In the rows, zero is written as 128.
Known rows, with every way that one mark hangs from another:
F(D(G(K)) Q): [117 107 150 137 123 124 121 120 122 123 121 128 124 175 142 127  77  63
 116  75 107 117 120 137 138 207  98 116 165  78 158 175  64 112 135 131]
F(D(G(C H)) Q U): [140  95 161 118 107 160 110 104 128 117 116 126 121 167 155 136 108  53
 147  99 139 111 126 136 130 228 102 109 153  81 167 179 109 114 150 131]
A(G(C K(Y) N(B))): [139  97 151 101 130 123  86  98 128 109 127 129 133 177 176 105  84  77
 126  95 158 132  79 113 111 179  80 148 159  82 168 173 101 105 136 105]
J(G W): [124 141 143 121 139 130 115 124 146 126 139 128 123 161 163 120  82  77
 101 133 117 122 119 116 114 112 105 130 166 124 153 149 165 111 129 117]
A(G(N)): [131 119 154 109 126  83 115 106 141 122 123 126 112 182 182 117  45  56
 122 101 101 129  97 124 131 118  93 158 162  79 170 155 163  90 129 106]
G(C H K N(B(A))): [130  73 126  89  88 120  79 103 131 115 111 128 134 164 164 115  95  82
 123 112 191 125  95 109 120 181  74 124 135 112 167 156 125 111 131 106]
Y(K(G(C H))): [144  98 167 113 116 147 103 100 151 102 118 121 114 150 162 120  47  93
  88 107 119 128  92 124 118 105  91 123 163  97 171 157 190 102 141 106]
A(G(C H(R) K N(B))): [143  94 137  81 122  91  79  96 120 124 120 136 130 178 170 112 125  55
 113 110 157 128  97  93 118 182  74 126 156  91 162 163 126 115 126 112]
J(G(C H N)): [133 101 136  92 116 128  83 105 136 106 121 130 117 166 183 120  78  95
  96 124 173 130 105 108 125 147  85 115 142 111 165 155 183 129 130 102]
X(C): [115 116 161 119  93  98 124 116 147 107 126 115 126 165 170 131  63  72
 110 133 112 107 103 126 125 116 102 114 160 105 158 162 197  89 133 119]
P(Y(K(G(C H N(B))))): [137  95 164  95 138 140  94  95 160 110 117 119 122 155 135 112  87  81
 137 134 135 126  74 118 111 130  83 127 170 116 173 165  96 102 129 102]
G(H K): [135  97 144 109  87 110 104 117 139 116 123 125 127 160 175 119  55  93
  92 113 128 124  99 121 133 149  87 123 157  88 155 136 159  88 122 117]
R(H): [121 116 167 128 114 122 118 110 151 109 128 121 130 160 185 123  57  80
  89 119 107 120  93 124 123 108 107 130 141 105 151 144 187  88 120 116]
P(Y(K(G(H)))): [129 102 179 116 133 127 120 104 175 117 123 119 113 147 146 113  50  97
 117 123  74 117  77 138 118  94  92 127 182  95 164 146 124  82 129 112]
L(B(A(G(H K N))) V): [133  77 133 111  86 102  84 105 142 136 106 133 114 178 165  99  44  95
  72  83 116 125 100 132 125 132  66 143 139  36 182 128 172  73 136 105]
P(Y(K(G(C H(R) N)))): [128  94 173  89 149 135  87  91 153 114 125 124 108 155 147 115  86  90
 122 107 108 119  86 113 116 118  81 100 163  95 173 154 120 126 134  95]
Z(G(C H K(Y) N(B))): [142  96 128  93 119 147  79 108 134 115 122 128 137 164 145 111  96  68
 113 127 204 129  71 103 109 180  70 119 150 117 183 158 130 124 128 107]
D(G): [128 118 166 124 122 115 127 124 148 116 130 131 119 167 151 127  52  61
 102  98  97 120 114 129 132 138 104 127 167 109 165 158 115  94 127 115]
W(J(G) T): [128 109 143 139 123 123 129 117 130 141 129 134 125 165 168 124  44  95
 123 110 108 138 107 139 120  99 111 132 170 141 149 168  75 133 106 115]
K(G(C H(R) N)): [133 104 144  87 133  79  83  99 131 106 125 124 117 166 159 121  85  69
  91 103 141 124  88 111 118 147  85 102 140 119 193 151 184 119 137 101]
F(D(G(N)) Q U): [123 113 159 128 121 122 119 117 124 126 121 126 115 183 148 133  84  40
 181  83 109 115 127 143 132 214 107 123 154  79 176 184  58 110 145 123]
K(G(C H(R) N) Y): [133 101 158  89 144  89  80  95 140  98 132 124 118 163 163 112  78  82
  93  95 149 119  72 115 107 160  84 100 139 117 203 152 178 114 145  99]
P(Y(K(G))): [119 109 183 127 146 136 124 108 169 119 127 117 113 150 141 116  42  96
 123 110  56 120  83 147 118  83  98 132 185  92 160 156  95  89 132 107]
G(C H(R) K N): [135  88 138  83 103 115  71 103 116 112 125 130 123 170 178 120  91  83
  96  98 161 125 107  96 130 173  75  94 139  86 165 143 152 133 127 102]
Q(F(D(G) U)): [114 115 176 134 119 128 135 128 148 129 124 120 113 166 153 131  66  35
 147 102  99 116 132 147 149 201 107 139 174  82 186 174 131  97 149 132]
L(V): [128 112 158 128  94 108 112 119 148 118 120 128 115 167 150 124  27  66
  74 105 100 124 117 154 137 105  95 123 150  85 172 144 174  81 130 114]
N(B(A(G(C H(R) K(Y))))): [129  74 158  95 130 112  89  86 143 126 122 137 134 161 165 103 127  79
 112  97 151 112  80 114  98 184  75 124 155  96 163 163 122 102 144 115]
P(Y): [119 106 170 116 127 120 121 109 158 122 129 118 121 158 153 124  55  82
 118 130  85 115  89 141 131 116  97 125 173  91 152 146 106  87 121 113]
D(F(U) G(H)): [136 110 160 119  82 102 128 111 156 117 141 140 128 168 155 127  83  59
 140 108  96 115 123 117 126 178 106 133 155 112 168 166 135  84 126 128]
K(G(C) Y): [130 106 166 118 140 123 102 104 145  94 133 117 124 156 161 117  45  95
  86  96 124 124  71 140 111 137  96 124 153 110 188 162 165  96 149 103]
Y(K(G)): [128 116 174 134 130 123 123 115 156 114 124 121 112 156 151 119  26  84
 105  96  72 128  96 144 118  84 102 137 172  99 168 160 146  88 138 106]
B(A(G(K N))): [115  92 140 109 110  94 106 106 137 129 118 132 115 178 189 108  51  85
 132  71 111 124  94 125 126 135  81 156 151  72 162 153 128 100 133 102]
D(F(Q U) G(H)): [132 109 154 125  95  97 129 104 153 120 136 140 129 175 141 129  98  52
 155  97  94 114 118 134 122 207 107 125 150 122 158 186 114  87 127 135]
K(G(C H(R) N(B(A))) Y): [123  88 151  89 146  80  82  92 148 110 123 127 128 159 139 108 109  71
 120 102 169 113  66 122  91 173  82 107 135 149 204 164 140 102 150 101]
E(W(J(G))): [117 109 144 130 142 126 128 116 144 136 137 130 128 167 159 117  61  73
 107 122 136 123  99 141 120 112 104 127 180 109 149 163 166 122 119 110]
E(W(J(G(C H N)) T)): [142  91 125 104 128 159 103  97 125 129 128 137 125 172 179 119  75  93
 137 123 198 134 100 121 125 132  94 121 161 117 163 158 152 168 106 100]

Rows:
[137 104 154  92 135  69  92 101 138 126 130 138 131 178 165  99 109  62
 128 104 138 122  79 104 105 184  78 132 161  94 174 156 106  90 128 115] : A(G(H(R) K(Y) N(B)))
[137 110 171 123 117 115 118 111 162 112 120 123 113 152 156 116  36  86
  98 107  91 125  90 134 118  93  97 132 169 103 172 148 175  82 135 111] : Y(K(G(H)))
[114  91 132 111 101  97  99 117 134 127 117 127 133 170 153 114  73  75
 140 102 144 124  98 128 118 160  85 136 146 113 164 160  84  95 128 106] : G(K N(B(A)))
[123  90 137  87 134  71  85  96 139 117 116 126 126 163 138 116 113  56
 118 111 160 117  81 117 103 161  83 110 137 150 194 165 146 108 141 104] : K(G(C H(R) N(B(A))))
[132  94 149 113  96 163  92 119 107 115 127 127 122 173 174 129  84  74
 154  75 144 122 133 110 138 215  93 119 149  49 174 168  63 138 148 110] : F(D(G(C K N)) U)
[117 102 140  97 134  40 101 105 149 127 118 127 125 165 131 112 103  50
 128 114 132 115  79 126 102 150  88 120 143 156 195 159 132  86 135 111] : K(G(H(R) N(B(A))))
[134 110 129 106  91  70 108 113 143 114 136 144 140 181 138 115 101  54
 123 107 144 129 109  90 127 204  88 137 152 134 172 172  90  98 109 122] : D(F G(H K N(B)))
[131  73 147  90 109 126  82  88 141 110 119 133 119 168 203 100  67 106
 118  73 165 121  78 111 117 169  69 141 138  70 175 149 163 110 146 100] : B(A(G(C H K(Y) N)))
[110 106 153 122 107 125 112 133 129 127 125 125 115 175 164 123  65  54
 161  79 122 124 133 131 153 230  93 136 163  68 190 171  93 116 145 123] : Q(F(D(G(K N)) U))
[119 113 137 121 125  90 110 120 134 131 133 129 121 173 169 117  45  76
 109 105 127 135 104 123 121 117  99 125 158 133 160 168 123 123 119 106] : W(J(G(N)))
[147 103 155 101 121 128  91 102 147 104 114 122 121 161 145 115  73  70
 118 120 152 134  89 114 111 130  87 131 158 123 182 170 149 104 136 103] : Y(K(G(C H N(B))))
[115  89 163 122 123 112 113 103 151 124 127 131 122 164 185 102  50 102
 118  70 101 116  80 139 113 139  85 153 159  70 161 152 127  85 144 110] : B(A(G(K(Y))))
[141 112 117  88 131 160  73 108 109 129 136 144 126 169 180 118 127 105
 125 111 174 132 127  82 114 160  85 101 145 121 157 144 111 178 114 106] : J(G(C H(R) K N) W(T))
[141  84 141 100  86 142  88 108 128 106 121 124 129 158 182 123  67  98
  80 111 155 126 101 112 134 161  81 114 149  83 153 142 173 110 127 112] : G(C H K)
[119  77 145 103 113 139  80 102 134 109 123 127 137 165 162 109  80  93
 132  92 181 123  84 123 108 183  79 123 137 105 172 166  89 111 144  98] : G(C K(Y) N(B(A)))
[129 114 147 107 118  65 113 102 143 131 136 146 135 188 114 126 151  19
 183 106 117 115 121 117 109 240 102 112 148 149 170 201  62 100 122 131] : D(F(Q U) G(H(R) N(B)))
[133  75 146 113  96 111  81 100 151 128 114 134 117 175 166  91  38 109
  74  74 125 122  85 136 112 145  64 139 137  33 193 129 164  68 145 103] : L(B(A(G(H K(Y) N))) V)
[146 110 126  98 124 184  76 107 122 112 138 140 129 164 191 108  95 131
 130 109 194 134 103  93 108 164  85 118 144 113 168 143 114 160 122 104] : J(G(C H K(Y) N) W(T))
[112 110 172 131 109 124 127 121 144 129 118 109 117 163 167 132  56  44
 145 121 104 119 123 155 147 183 105 141 169  70 184 164 176  89 150 129] : Q(F(D U))
[139  96 153 106 107 149  99 103 121 116 114 126 117 177 161 133 104  49
 165  92 156 115 125 126 132 236  96 110 143  79 179 178 104 125 149 122] : F(D(G(C H N)) Q U)
[149  90 146  89 116 115  81  94 135 108 123 131 133 173 181 102  94  80
 119 107 177 131  74 102 112 190  74 145 155  87 172 162 134  98 134 110] : A(G(C H K(Y) N(B)))
[125  72 146  85 117 115  70  95 134 116 124 133 135 163 157 107 116  84
 123  98 188 114  86 108 103 201  72 100 134 113 177 157 107 119 141 101] : G(C H(R) K(Y) N(B(A)))
[130 108 137  96 137 101  90 114 137 133 129 134 135 168 129 108 112  50
 122 124 168 120  76 104 102 173  74 107 154 126 185 153 104 116 122 112] : Z(G(H(R) K(Y) N(B)))
[138  92 141 110 127 131 103  99 122 139 128 139 125 160 169 127  92  93
 103 115 143 132 112 115 116 128  99  98 157 142 153 165 111 160 111 113] : W(J(G(C H(R))) T)
[138  89 136  82 108 106  73 105 117 117 123 130 135 171 155 119 121  64
 109 120 176 127 103  97 120 193  77 101 145 107 164 157 116 122 124 108] : G(C H(R) K N(B))
[143  87 143  91 105 129  74 104 132 100 125 126 139 166 168 109  88  89
 113 115 197 129  80 106 114 199  77 119 145 104 175 155 120 104 132 106] : G(C H K(Y) N(B))
[133  85 153  85 116 125  68  99 125 105 133 130 126 167 180 112  86  96
  97  90 169 122  93 100 118 186  74  90 136  84 176 144 146 129 138  99] : G(C H(R) K(Y) N)
[135  88 149 103  89 124  96 103 128 117 146 147 134 167 158 126 126  75
 126  83 118 116 132  96 123 216  91 102 147  94 157 172 108 128 131 120] : D(F(U) G(C H(R) K))
[118  95 136 105 130  94  96 103 140 111 115 119 127 165 141 118  77  66
 127 104 151 126  79 133 108 145  90 135 141 141 190 175 125 101 142  98] : K(G(C N(B(A))))
